Each row comes from the steps of one walk. Every step used is in the known rows, and no mark comes twice. Write the walk behind each row, first mark first.
In the rows, 128 means zero.
Known rows:
rasi/tipeg/muge/zazulam: | 155 | 104 | 113 | 116 | 136 | 178 | 171 | 146 | 132 | 128 | 106 | 121 | 199 | 111 | 181 | 159 |  98 | 160 | 110 | 190 | 145 | 142 | 107 | 134 |
muge/zazulam/sazado/vaban/veta: | 131 | 117 | 135 | 103 | 184 | 155 | 151 | 104 | 107 | 159 | 126 | 107 | 164 |  87 | 104 | 142 | 122 | 136 | 129 | 165 | 169 | 106 | 127 | 135 |
rasi/tipeg/kurog/vaban/foto: | 112 | 132 | 145 | 133 |  84 | 139 | 186 | 129 | 126 | 125 | 123 |  76 | 175 | 108 | 160 | 147 | 125 | 162 | 105 | 174 | 123 | 141 |  95 | 152 |
tipeg/kurog/vaban/foto: |  99 | 131 | 147 | 144 |  99 | 137 | 168 |  88 | 118 | 160 | 152 |  98 | 159 |  72 | 139 | 166 | 120 | 126 |  93 | 163 | 102 | 122 | 121 | 141 |
zazulam/sazado/vaban: | 146 | 111 | 138 | 114 | 149 | 149 | 173 | 107 | 110 | 134 | 107 |  89 | 171 |  95 | 105 | 133 | 120 | 135 | 124 | 139 | 169 | 109 | 127 | 132 |
rasi/tipeg: | 159 | 123 | 119 | 120 | 103 | 163 | 193 | 149 | 138 | 120 |  82 | 111 | 179 | 126 | 167 | 128 |  90 | 153 | 127 | 136 | 156 | 131 |  89 | 124 |
veta/tipeg/besi: | 153 |  94 | 159 | 123 | 111 | 184 | 174 |  77 | 134 | 136 |  78 | 142 | 166 |  98 | 165 | 108 |  88 | 134 | 124 |  97 | 119 | 111 |  78 |  56 |
muge/zazulam: | 136 | 116 | 125 | 130 | 159 | 157 | 160 | 104 | 136 | 168 | 123 | 152 | 177 |  97 | 161 | 158 |  83 | 115 | 102 | 156 | 147 | 119 | 114 | 110 |
vaban/foto/zazulam: | 114 | 171 | 147 |  98 |  99 |  97 | 142 | 111 | 143 | 167 |  63 | 109 | 161 | 103 | 109 | 144 | 124 | 106 |  91 | 133 | 141 | 129 | 127 | 169 |
foto/zazulam/rasi: | 124 | 143 | 125 | 115 | 100 | 106 | 162 | 103 | 138 | 136 | 108 | 103 | 158 |  97 | 112 | 145 |  75 | 135 | 109 | 137 | 169 | 141 | 159 | 174 |
sazado/vaban/foto/zazulam/rasi/tipeg/kurog: | 122 | 152 | 146 |  92 |  85 |  91 | 142 | 138 | 129 | 118 |  84 |  27 | 135 | 113 |  93 | 146 | 148 | 165 |  96 | 207 | 151 | 155 | 124 | 187 |
kurog/tipeg: | 185 | 126 | 146 | 150 | 118 | 187 | 158 |  98 | 146 | 151 | 112 | 115 | 135 |  97 | 154 | 125 |  63 | 120 | 108 |  90 | 132 |  87 |  80 | 108 |
muge/zazulam/rasi: | 126 | 110 | 114 | 132 | 133 | 123 | 163 | 113 | 136 | 153 | 134 | 132 | 166 |  96 | 144 | 157 |  68 | 126 | 118 | 173 | 177 | 124 | 143 | 148 |
tipeg/kurog/vaban/foto/zazulam/rasi: |  78 | 147 | 153 | 136 |  82 |  92 | 157 |  83 | 123 | 144 | 153 |  69 | 157 |  74 | 112 | 165 | 114 | 140 |  89 | 177 | 126 | 145 | 156 | 188 |
veta/tipeg: | 141 | 114 | 128 | 118 |  99 | 162 | 175 | 111 | 123 | 131 | 103 | 141 | 165 | 113 | 168 | 111 |  85 | 116 | 138 |  99 | 153 | 117 |  91 |  66 |
muge/tipeg/kurog: | 155 | 140 | 143 | 206 | 122 | 167 | 163 |  71 | 121 | 160 | 128 | 136 | 158 | 139 | 167 | 148 |  79 | 139 | 115 | 104 | 121 | 149 | 126 |  73 |
sazado/vaban: | 174 | 110 | 125 | 105 | 143 | 177 | 155 | 117 | 127 | 152 | 104 |  89 | 136 |  83 | 117 | 149 | 108 | 118 | 109 | 159 | 137 | 109 |  99 | 110 |
kurog/tipeg/muge/zazulam: | 181 | 105 | 142 | 144 | 149 | 201 | 138 |  94 | 141 | 159 | 137 | 125 | 157 |  86 | 168 | 155 |  70 | 126 |  90 | 142 | 120 | 100 |  99 | 119 |
zazulam/sazado/vaban/foto: | 128 | 130 | 147 |  99 | 129 | 112 | 157 | 117 | 114 | 149 |  77 |  78 | 166 | 103 |  90 | 130 | 147 | 123 | 118 | 148 | 173 | 105 | 126 | 162 |
rasi/tipeg/kurog/vaban/foto/zazulam/sazado: |  80 | 151 | 172 | 128 |  94 | 103 | 182 | 115 | 116 | 107 | 121 |  64 | 206 | 119 | 136 | 137 | 142 | 181 |  96 | 161 | 145 | 158 | 124 | 185 |
muge/zazulam/rasi/tipeg: | 132 | 111 | 113 | 125 | 120 | 123 | 176 | 145 | 142 | 125 | 113 | 110 | 180 | 123 | 160 | 143 |  74 | 159 | 126 | 185 | 192 | 141 | 124 | 159 |
muge/tipeg/rasi: | 174 | 163 | 148 | 181 | 128 | 162 | 149 |  54 | 122 | 170 |  80 | 154 | 166 | 112 | 189 | 138 |  77 | 125 | 105 |  93 | 149 | 133 | 152 |  94 |

Write each row's walk:
| 124 | 129 | 151 |  97 | 167 | 150 | 142 |  77 |  90 | 144 | 115 | 123 | 168 |  76 | 144 | 122 | 136 | 143 | 128 | 153 | 175 | 107 | 138 | 104 | -> muge/zazulam/sazado/vaban/veta/tipeg/rasi
| 128 | 138 | 156 | 102 | 151 | 126 | 156 |  93 | 118 | 129 | 101 |  81 | 178 | 100 |  89 | 137 | 124 | 141 |  96 | 137 | 165 | 133 | 140 | 155 | -> foto/zazulam/sazado/vaban
| 156 | 105 |  94 | 118 |  81 | 144 | 188 | 154 | 129 | 106 | 106 |  89 | 172 | 108 | 151 | 148 |  80 | 172 | 140 | 176 | 173 | 143 | 142 | 174 | -> zazulam/rasi/tipeg/muge
| 141 | 126 | 121 | 146 |  98 | 170 | 200 | 132 | 122 | 110 | 122 | 110 | 173 | 126 | 177 | 147 | 101 | 176 | 116 | 148 | 119 | 144 |  98 | 104 | -> rasi/tipeg/kurog
| 138 | 133 | 119 | 104 |  89 | 122 | 168 | 137 | 135 | 104 |  98 |  79 | 179 | 113 | 130 | 149 |  89 | 172 | 112 | 169 | 169 | 163 | 154 | 192 | -> foto/zazulam/rasi/tipeg/muge
| 119 | 115 | 115 | 146 | 116 | 126 | 182 | 130 | 127 | 117 | 146 | 109 | 174 | 120 | 169 | 157 |  84 | 177 | 115 | 196 | 162 | 153 | 130 | 144 | -> muge/zazulam/rasi/tipeg/kurog
| 103 | 136 | 146 | 130 |  86 | 114 | 179 | 112 | 130 |  99 | 147 |  60 | 176 | 103 | 133 | 149 |  91 | 182 | 101 | 176 | 155 | 168 | 144 | 186 | -> foto/zazulam/rasi/tipeg/kurog/vaban
| 103 | 128 | 130 | 133 |  60 | 102 | 185 | 137 | 126 | 115 | 128 |  58 | 162 | 105 | 142 | 145 | 108 | 169 | 125 | 187 | 160 | 145 | 131 | 191 | -> zazulam/rasi/tipeg/kurog/vaban/foto
| 110 | 105 | 148 | 146 |  97 | 170 | 181 |  82 | 106 | 124 | 171 | 115 | 166 |  87 | 174 | 133 |  94 | 135 | 121 | 128 | 117 | 129 |  98 |  67 | -> veta/tipeg/kurog/vaban
| 127 | 132 | 149 |  75 | 136 | 153 | 143 |  98 |  97 | 122 | 109 |  77 | 165 |  90 |  88 | 123 | 140 | 148 | 132 | 135 | 158 | 130 | 140 | 136 | -> foto/zazulam/sazado/vaban/veta/tipeg/muge
| 145 | 138 | 136 |  68 |  92 | 103 | 130 | 152 | 135 | 125 |  62 |  26 | 145 | 104 |  88 | 150 | 147 | 153 | 102 | 215 | 167 | 149 | 133 | 212 | -> sazado/vaban/foto/zazulam/rasi/tipeg/muge
| 140 |  95 | 101 | 125 | 134 | 150 | 156 | 114 | 126 | 150 | 144 | 127 | 175 |  78 | 148 | 178 |  79 | 135 | 114 | 194 | 152 | 131 | 162 | 155 | -> tipeg/muge/zazulam/rasi
| 125 | 115 | 139 | 104 | 108 | 184 | 168 |  98 | 114 | 153 | 141 | 109 | 147 |  68 | 137 | 116 |  91 | 117 | 157 | 115 | 149 | 100 |  92 | 106 | -> kurog/vaban/veta/tipeg
| 127 | 114 | 138 | 150 | 102 | 175 | 201 | 119 | 120 | 113 | 151 |  87 | 180 | 102 | 174 | 150 |  99 | 172 | 107 | 164 | 119 | 145 |  95 | 125 | -> rasi/tipeg/kurog/vaban
| 140 | 152 | 152 |  76 | 123 | 115 | 123 | 116 | 138 | 164 |  64 |  64 | 136 |  91 |  83 | 146 | 145 | 109 |  84 | 171 | 143 | 123 | 111 | 164 | -> sazado/vaban/foto/zazulam
| 126 | 133 | 145 | 107 | 109 | 180 | 160 |  70 | 102 | 153 | 132 | 121 | 147 |  42 | 164 | 122 |  99 | 122 | 138 | 119 | 140 |  99 | 120 | 107 | -> kurog/vaban/veta/tipeg/rasi
| 161 | 101 | 122 |  76 | 152 | 200 | 127 | 118 | 107 | 155 | 125 |  94 | 127 |  72 | 123 | 140 | 125 | 126 | 140 | 180 | 138 | 108 |  95 |  90 | -> sazado/vaban/veta/tipeg/muge/zazulam
|  61 | 144 | 183 | 126 |  89 |  98 | 166 |  74 | 102 | 118 | 141 |  92 | 192 | 103 | 136 | 119 | 136 | 144 | 109 | 125 | 144 | 142 | 127 | 127 | -> veta/tipeg/kurog/vaban/foto/zazulam/sazado
|  99 | 153 | 166 | 104 | 108 | 109 | 145 |  96 | 142 | 170 | 102 |  83 | 171 |  74 | 109 | 149 | 117 | 103 |  83 | 150 | 143 | 127 | 123 | 187 | -> kurog/vaban/foto/zazulam
|  96 | 169 | 140 | 111 |  61 |  68 | 161 | 132 | 134 | 120 |  84 |  70 | 160 | 124 | 117 | 143 | 127 | 163 | 103 | 170 | 154 | 160 | 143 | 197 | -> vaban/foto/zazulam/rasi/tipeg/kurog
| 133 | 105 | 131 | 101 | 111 | 200 | 162 | 100 | 108 | 151 | 151 | 104 | 151 |  54 | 140 | 133 |  97 | 122 | 151 | 135 | 134 | 106 | 109 | 114 | -> kurog/vaban/veta/tipeg/muge
| 135 |  85 | 141 | 102 | 153 | 165 | 148 | 106 | 103 | 123 | 127 | 111 | 191 | 100 | 149 | 133 | 120 | 137 | 124 | 168 | 167 | 126 | 117 |  92 | -> veta/tipeg/muge/zazulam/sazado/vaban
| 105 | 103 | 133 | 148 | 119 | 130 | 180 | 119 | 128 | 118 | 171 |  88 | 183 | 102 | 166 | 159 |  82 | 175 | 110 | 210 | 163 | 152 | 128 | 162 | -> muge/zazulam/rasi/tipeg/kurog/vaban
| 104 | 135 | 149 |  93 |  77 |  99 | 151 | 133 | 139 | 129 | 102 |  46 | 183 |  86 | 115 | 152 | 120 | 149 | 103 | 195 | 167 | 150 | 144 | 237 | -> kurog/vaban/foto/zazulam/rasi/tipeg/muge
